What can hang from each mark:
j_56: j_708
j_358: j_267 j_846
j_458: j_267 j_896
j_846: j_358 j_458
j_708: j_56 j_825 j_896
j_896: j_302 j_458 j_708
j_267: j_358
j_825: j_708

Every row comes from one small tree of marks. The marks that hang from a mark follow it in brackets, in the order of their numbers. Every link used is in the known rows. Which tree was each row made from?
Known rows:
j_458{j_267}: [ 18 -22  38  18 -15   9   4  -3 -17 -15 -18  11   1 -13 -16  18 -20  -7
 -12 -26 -29]
j_56{j_708{j_825 j_896{j_302 j_458}}}: [ 26  19 -44  14  18 -21  21  10  27 -11   9 -20   5 -18  -6   2  22 -13
 -11  22  -3]
j_56{j_708}: [ 39  11  29  11  11  -3   9  10 -29 -15  -4 -17   4 -32  -9  11  26  17
 -15  13  -6]
j_267{j_358{j_846}}: [-24 -12  47 -18 -24  26 -38  16 -42  -2   8  -8  28  24   1  -9  -3   0
  22 -22   9]
j_458{j_267{j_358} j_896{j_302 j_708{j_56 j_825}}}: [-12  -8  -5  -9 -32  -9 -37  -9   5  36  -4  17  21 -14   7 -10 -61  -6
  34   9 -34]
j_846{j_358 j_458{j_267 j_896}}: [ 21 -10  38  -9 -16  19 -11 -11  -4  16 -24  20  -6 -11 -12  12 -25 -42
  -1  10 -11]
j_708{j_56 j_825 j_896{j_302 j_458}}: [ -22   19 -110   12   -7   -7   12   -2   42   -1   17    2   -6   21
   20   -9    4  -10   33  -17   37]
j_825{j_708{j_56 j_896{j_458}}}: [-22  10 -27   3 -13  -5  34  12 -20   3  11  -3   4   4  31   9  32  30
  12  18  32]
j_358{j_267 j_846{j_458{j_896{j_302 j_708{j_56}}}}}: [-18 -12  46 -26  38   1 -16   4 -14   3  -4 -19  -4  43  -9  -2 -10  29
  -5 -13 -12]
j_358{j_267 j_846{j_458}}: [-12 -17  60 -19  37  11  -1   8 -25 -13  -6 -23   0  48 -23  13   1  16
 -23 -29 -11]
j_358{j_846}: [ -8 -10  51   1  10  26  -6  19 -40 -25   2  -5  -5  27  -4  -9   3  23
  13 -35  10]
j_56{j_708{j_825 j_896}}: [ 33  12 -23  16   0 -11  30  23  10  -2   3 -20  26 -24  -2  16   9 -17
   3   9  -7]
j_56{j_708{j_825 j_896{j_458}}}: [ 27  12 -37  10   8 -17  34  14  15  -5   5 -19  17 -13 -11  12  17 -18
  -7  16   7]
j_56{j_708{j_896}}: [ 41   1   4  16  -3 -15  17  21   1 -12  -4 -27  19 -29   2   9  25  -1
  -4  15 -13]
j_896{j_302 j_458{j_267{j_358}} j_708{j_56}}: [-22  11 -19  -5   7  -8 -42 -29   7  18   2  18 -35  -5  -2 -30  26  34
 -17  22  10]
j_825{j_708}: [ -5  16  36   0  -4   4  28   9 -44 -11  11   4   6 -25  23  12  17  36
 -11  12   4]
j_56{j_708{j_825 j_896{j_302}}}: [ 33  18 -29  21  10 -15  15  17  20  -9   5 -22  16 -29   2   7  13 -10
   1  15 -18]
j_825{j_708{j_896}}: [ -4   5  13   6 -19  -7  36  18 -15  -5  10  -7  20 -22  33  10  16  18
   1  13  -2]
j_458{j_267{j_358} j_896}: [  3 -35  36 -12 -49  -6 -18   0 -14  11 -13   6  39  -3  -8  13 -67 -31
  24  -9 -39]
j_896{j_302 j_458{j_267} j_708{j_56 j_825}}: [-15  25 -48   5  25  -7 -12 -28  20  15   6  30 -44  -5  -4 -24  11  27
 -17  13  14]
j_267{j_358{j_846{j_458}}}: [-24 -14  43 -19 -16  28 -34   9 -31   4   6  -6  25  22  -3  -5   6 -14
  12 -15  15]

Which tree is each row?
[ -9 -10  42  -9  24  17 -11   4  -7  -7   1   1 -13  16   1 -20   2  12
   8  -6   9] | j_358{j_846{j_458{j_896{j_302 j_708}}}}
[ 32   0  -8  10   6 -21  20  14   6 -13  -1 -27   9 -17  -7   7  32  -2
 -14  22   2] | j_56{j_708{j_896{j_458}}}
[ 26  11 -41  21  17 -20  19   8  29  -8   3 -19   4 -15 -15   9  14 -21
 -13  22 -15] | j_56{j_708{j_825 j_896{j_302 j_458{j_267}}}}
[  8  -6 -29   7 -12 -22   4  -3  44 -31   7 -10  -7  -5  17 -19  16  -6
  -6  -5   2] | j_708{j_896{j_302 j_458}}
[ -8  -4  -3   0   8  -9 -32 -25  11 -22   2   3 -29   3 -16 -12   8  -5
 -30   5 -11] | j_896{j_302 j_458{j_267{j_358}}}
[  5 -22  28   2 -10  18  -5 -15   1   9 -16  12   8 -11 -16  20   4 -38
 -23  -7  -7] | j_846{j_458{j_267{j_358}}}
[-17 -22  18  -8  -5   7  -7  -9 -17  -8  -3   5  -7  30 -29   4   2 -11
 -18  -9  12] | j_896{j_458{j_267{j_358{j_846}}}}
[-30   8 -31   6 -13  -8   6   5  -8   8  10  -6   3   4  28   5  26  22
  11  28  10] | j_825{j_708{j_56 j_896{j_302 j_458{j_267{j_358}}}}}
[  3  17 -10 -12 -12 -14 -10  -6   5  12  11  17  -1 -27  29 -26 -36  29
  29   1   1] | j_458{j_896{j_302 j_708{j_56 j_825}}}
[  5  -4  -6   4 -13 -12 -13 -11  12  21  -7  23  -3 -19   5  -8 -57   7
  23   1 -34] | j_458{j_267 j_896{j_302 j_708{j_56 j_825}}}
[ 13 -11  10   1   6  -2   3 -22  31  15 -11  22  -7 -27  -4   2 -23 -25
 -14   8 -19] | j_846{j_458{j_267 j_896{j_302 j_708{j_825}}}}
[ -9 -23  48   7  25  32  -3   6 -18 -11 -11   2 -12  29 -20   4   7  -6
  -2 -23   3] | j_358{j_846{j_458{j_267}}}
[-12 -14  60 -26  37  -2 -12   3 -11  -3  -3 -21   0  39 -12  -3 -14  22
 -16 -12 -21] | j_358{j_267 j_846{j_458{j_896{j_302 j_708}}}}
[ 16  10  47 -21   3  17 -11 -10 -17   5 -14   1  -7  -3  -8  16   8 -15
 -30  -2  -2] | j_846{j_358{j_267} j_458}
[ 20   0  38  -9  -6  11 -27 -18  10  24 -21  23 -18 -27  -2  -6 -18 -24
  -7  25 -20] | j_846{j_358 j_458{j_267 j_896{j_302 j_708}}}
[ -22   10 -101    6  -23   -1   33    6   25    8   13    4   10   28
   12    4   -1  -18   36  -25   52] | j_708{j_56 j_825 j_896{j_458}}
[-20  -1 -98  15 -23   0  31   3  28  11   4   8  10  31   2  14 -11 -29
  34 -25  36] | j_708{j_56 j_825 j_896{j_458{j_267}}}
[ -5  40 -26   6   9   3 -19 -11   5  11  13  24 -24 -35  29 -30   8  47
   8  -4  11] | j_896{j_302 j_708{j_56 j_825}}
[-16  12 -13   9 -21   0  28  18 -24   5   9  -3  14  -9  39  11  23  33
  22   9  18] | j_825{j_708{j_56 j_896}}
[ -19    8 -106   21   -9   -6   11   -4   44    3    7    4   -8   24
    9    1   -8  -21   30  -18   22] | j_708{j_56 j_825 j_896{j_302 j_458{j_267}}}
[-15  -8   2   0  16  -2 -37 -20   5 -23   2  -1 -30  20 -20 -16   8  -1
 -22   2  -8] | j_896{j_302 j_458{j_267{j_358{j_846}}}}
[ -7  21 -12 -16   4  -6  28 -14   4  10  15  26 -12 -13  -6 -18  11  14
 -31   3  41] | j_896{j_458 j_708{j_825}}
[ 21  -4  31  -6  -5  15 -27 -16   8  10 -21  18 -19 -15  -6   3 -22 -37
  -3  16 -20] | j_846{j_358 j_458{j_267 j_896{j_302}}}
[-12 -22  59 -26  30   3  -1   8 -20  -8  -5 -23   8  50 -17  11 -19  11
  -9 -25 -14] | j_358{j_267 j_846{j_458{j_896}}}
